Known rows, with every step that occurs
h/d: [  1  21  11 -26   2 -45  15  -7   3  30  48 -10  44 -40 -28   0 -16 -32
   3  52 -51  55  -2  -8]
w/a/c/k: [ 24  60 -20  -9  13 -14  32 -33   0  47  -4 -23  20 -54 -11   4  -6 -45
  12 -14 -22  27  27 -44]
w/k/c/r: [  2  44  31  32 -14 -29  28 -15  28  44  23  10   8 -25 -40 -30 -19   1
   1 -27 -46  32  46  -5]
a/c: [ 29  39 -10 -27  19 -32  32 -37 -11  20  16 -17  42 -23  -3 -22 -13 -48
 -14  16 -33  49  26 -42]
d/h/c/r: [ 21  -3   3  18 -15 -20  15  21  -1  70   0 -18   8 -26 -78 -39 -41 -13
 -21  10 -50  28 -26 -20]
k/w/a/c/h: [ 37  38  -5 -23  18 -17  44 -48 -29  20 -11 -42  14 -48  15  31  10 -53
   9 -10 -19  32  11 -56]
c/r/d/h: [ -7  13   0 -10 -10   7  34  -7   2  64  17  -2  14 -35 -54 -74 -41   7
  -6   9 -39   2 -59  -1]
w/a/c/r/d/h: [ -3  31 -30   1   5  16  41 -31 -31  62   3   1  27 -27 -27 -47 -24 -21
   0 -30 -25  -6 -51 -33]
k/w/a/c/h/d: [ 24  22 -12 -28  16 -41  36 -36 -33  24  14 -33  28 -44  26  57   4 -49
  12  15 -30  51   2 -38]
d/h/c: [ 35   7  11  -6  -6 -23   7  16 -22  52   1 -24  16 -20 -73 -22 -41 -21
 -33  31 -45  27 -28 -42]
k/c: [ 33  58  23 -23   6 -36  36 -19  -3  13  11  -4  44 -34 -42 -37 -14 -13
 -24  20 -30  46  28 -33]
w/k/c/d/h: [  8  46  51   7 -49  -8   6   5  -5  52  28  18  15 -10 -48 -13 -34  10
 -10 -18 -21  14  13 -35]
d/h/c/a: [ 16   0  -5  -7  18  -9   2  30 -28  23   0 -30  15 -41 -90 -14 -40 -22
  -2  19 -41  21 -16 -26]
a/c/h/d: [ 19  13 -15 -52  13 -50  22 -20 -28  40  20 -13  37 -25  19  25 -15 -45
   0  52 -36  53  -2 -26]
a/c/d: [ 13  43  15 -25 -17 -28  31 -18  -9  30  34   4  45 -20   2  -4   9 -47
   0   7 -20  53  33 -41]
r/d/h/c: [ 13  12   9 -15  -8 -17  26  19 -32  50  16  -5  18 -12 -60 -41 -32 -12
 -45  40 -57   8 -51 -33]
r/d: [ -7  41  16 -32   3 -19  39 -12  -3  27  37  -4  33 -36 -28 -40  -3 -24
 -14  35 -46  18 -18 -15]
a/c/r: [ 18  26 -19  -2  10 -27  38 -37  10  41  14 -12  34 -27 -10 -40 -12 -39
   2  -9 -34  52  27 -17]
w/k: [ -4  33  30   6  -4 -23  10 -16  19  37  37 -12   9 -30 -30  -2 -14 -31
  14   2 -54  21  27 -16]
h/c/k/w: [ 41  23  22  14  -3 -54  32   4  32  42  15 -43  -6 -47 -35  -1 -10  -6
 -25  21 -56  59  38 -19]
k/w/a/c: [ 35  46  -8  -5  20 -26  41 -55 -13   4  13 -31  32 -39   4   8   9 -52
   1 -21 -25  45  28 -52]
r/c/w: [  8  33   8 -19  44 -48  16 -19  13  31   6 -14  23 -55 -10 -46 -11  -1
  26  23  18  48  37  -8]
c/k/w/a: [ 24  51  16   8   0 -14  38 -28  28  37   6 -46   0 -77 -30   9  -2 -16
  18 -11 -31  30  22 -26]
d/h: [ 26  20   6 -26  -3  -1  13 -13  -5  45   1 -26  24 -38 -63 -39 -50 -14
  -9  26 -30  17 -33 -33]
d/h/c/w/k: [ 14  -5  33  30  12 -25 -14  19  -6  49   9 -23 -20 -29 -47 -15 -25 -24
   5  -4 -24  28   8  -9]
r/d/h/c/w: [ 11   5  18  -8  25 -22  17  24 -27  40   8 -14   0 -36 -42 -57 -12 -16
 -20  30 -22  21 -36  -5]

Rows
[  5  32  17 -24 -30 -21  12   1  -6  73  14   7  36 -22 -45 -25 -47  24
   4  20  10  16 -15 -44] => r/c/d/h
[ 51   8  13  14 -10 -28  19   7  21  61   0 -48 -13 -42 -59 -18 -46  10
 -32  18 -44  40  -2 -28] => d/h/c/k/w
[ 36  14   7   3 -11 -23   7  20   8  77  -8 -32  -3 -35 -72 -23 -54  -3
 -29  30 -44  24 -16 -32] => d/h/c/k
[  7  16 -28 -12   5  -1  39 -29 -15  60  16   5  25 -15 -22 -75 -39  -9
 -18  -7 -33  14 -42 -20] => a/c/r/d/h
[ 42  21  10  24 -11 -13  20   5   3  62 -11 -47 -11 -55 -64  11 -33  -4
 -17  -8 -38  20  -9 -44] => d/h/c/k/w/a
[  2  43 -13  12  12 -16  69 -48  -9  27  28 -13  23 -37  13 -27  18 -26
   3 -40 -35  31   4 -24] => k/w/a/c/r/d
[ 23  33 -12  19  12 -20  49 -52   5  25  11 -28  23 -46  -2  -7   6 -40
  13 -45 -29  49  28 -32] => k/w/a/c/r
[ 37  51  24 -41   1 -31  37 -11 -21  29 -14 -13  24 -42 -33 -16 -14 -14
 -20  32 -23  29   9 -33] => k/c/h
[ 34  50  30 -15  34 -36  26 -17   0  -1   1 -12  25 -59 -26 -55   4 -17
  -4  10   2  61  45  -3] => k/c/w
[ -1  19  -2 -48   7 -63  20  -3 -11  65  17  -7  36 -35  -3  18 -37   8
  14  69 -19  36  -9 -16] => r/c/h/d
[  3  17   5 -10  25 -31  15  23 -13   3  17 -26  20 -46 -68   1  -3 -40
   5  22 -54  38  29 -16] => h/c/a
[  3  59  13 -17 -18 -11  34 -23 -24  27  22   3  47 -33  -4  19  23 -61
  19 -18 -14  33  23 -57] => w/a/c/d
[ -4  48  21   4  19 -20  13  -5   0  -5  30  -1  17 -38 -52  -6 -14  -9
  19 -20 -36  22  58  -5] => w/k/c/a
[  0  50   5  -5  42 -28  20 -20  -6  32  -8 -17  25 -69 -16 -17   2 -15
  45  -2  27  26  25 -21] => r/c/w/a
[  3  34  34 -13 -11 -53  15   1 -15  44  31   4  13 -20  -9  34 -22  -6
   0  29 -47  34  19  -9] => w/k/c/h/d
[  7  24  32 -24 -41   5  10   4  -4  54  18  -6  31 -33 -56 -20 -30 -15
   0  16 -17  22 -25 -34] => c/d/h
[  9  28  12   8  38 -31   6 -36   6  20  27 -14   2 -33  20 -15   7 -53
  27 -20 -13  51  61  -6] => a/c/w/k
[ -5  32 -17 -11  12 -22  54 -32  -1  41  27   7  34 -19   2 -55  -2 -26
  -9  -2 -43  31   2  -8] => a/c/r/d
[  5  27   4 -31  -3   4  27 -11 -18  46  19  -7  26 -32 -52 -57 -40  -7
 -21  31 -37   0 -60 -25] => r/d/h
[ 23  12  18  10  23  -8   3  17 -33  37 -22 -32   2 -57 -60 -15  -8 -41
   7  -1  -5  22 -18 -31] => d/h/c/w/a
[-12  17  14  11  -9 -35  44  17   2  51  30   3  17 -20 -42 -42   3 -16
 -23  24 -69  31 -13  -3] => h/c/r/d
[  7  30 -16 -38  12 -35  25 -19 -45  39   6 -11  37 -40  12  51  -4 -60
  18  27 -29  32 -10 -41] => w/a/c/h/d
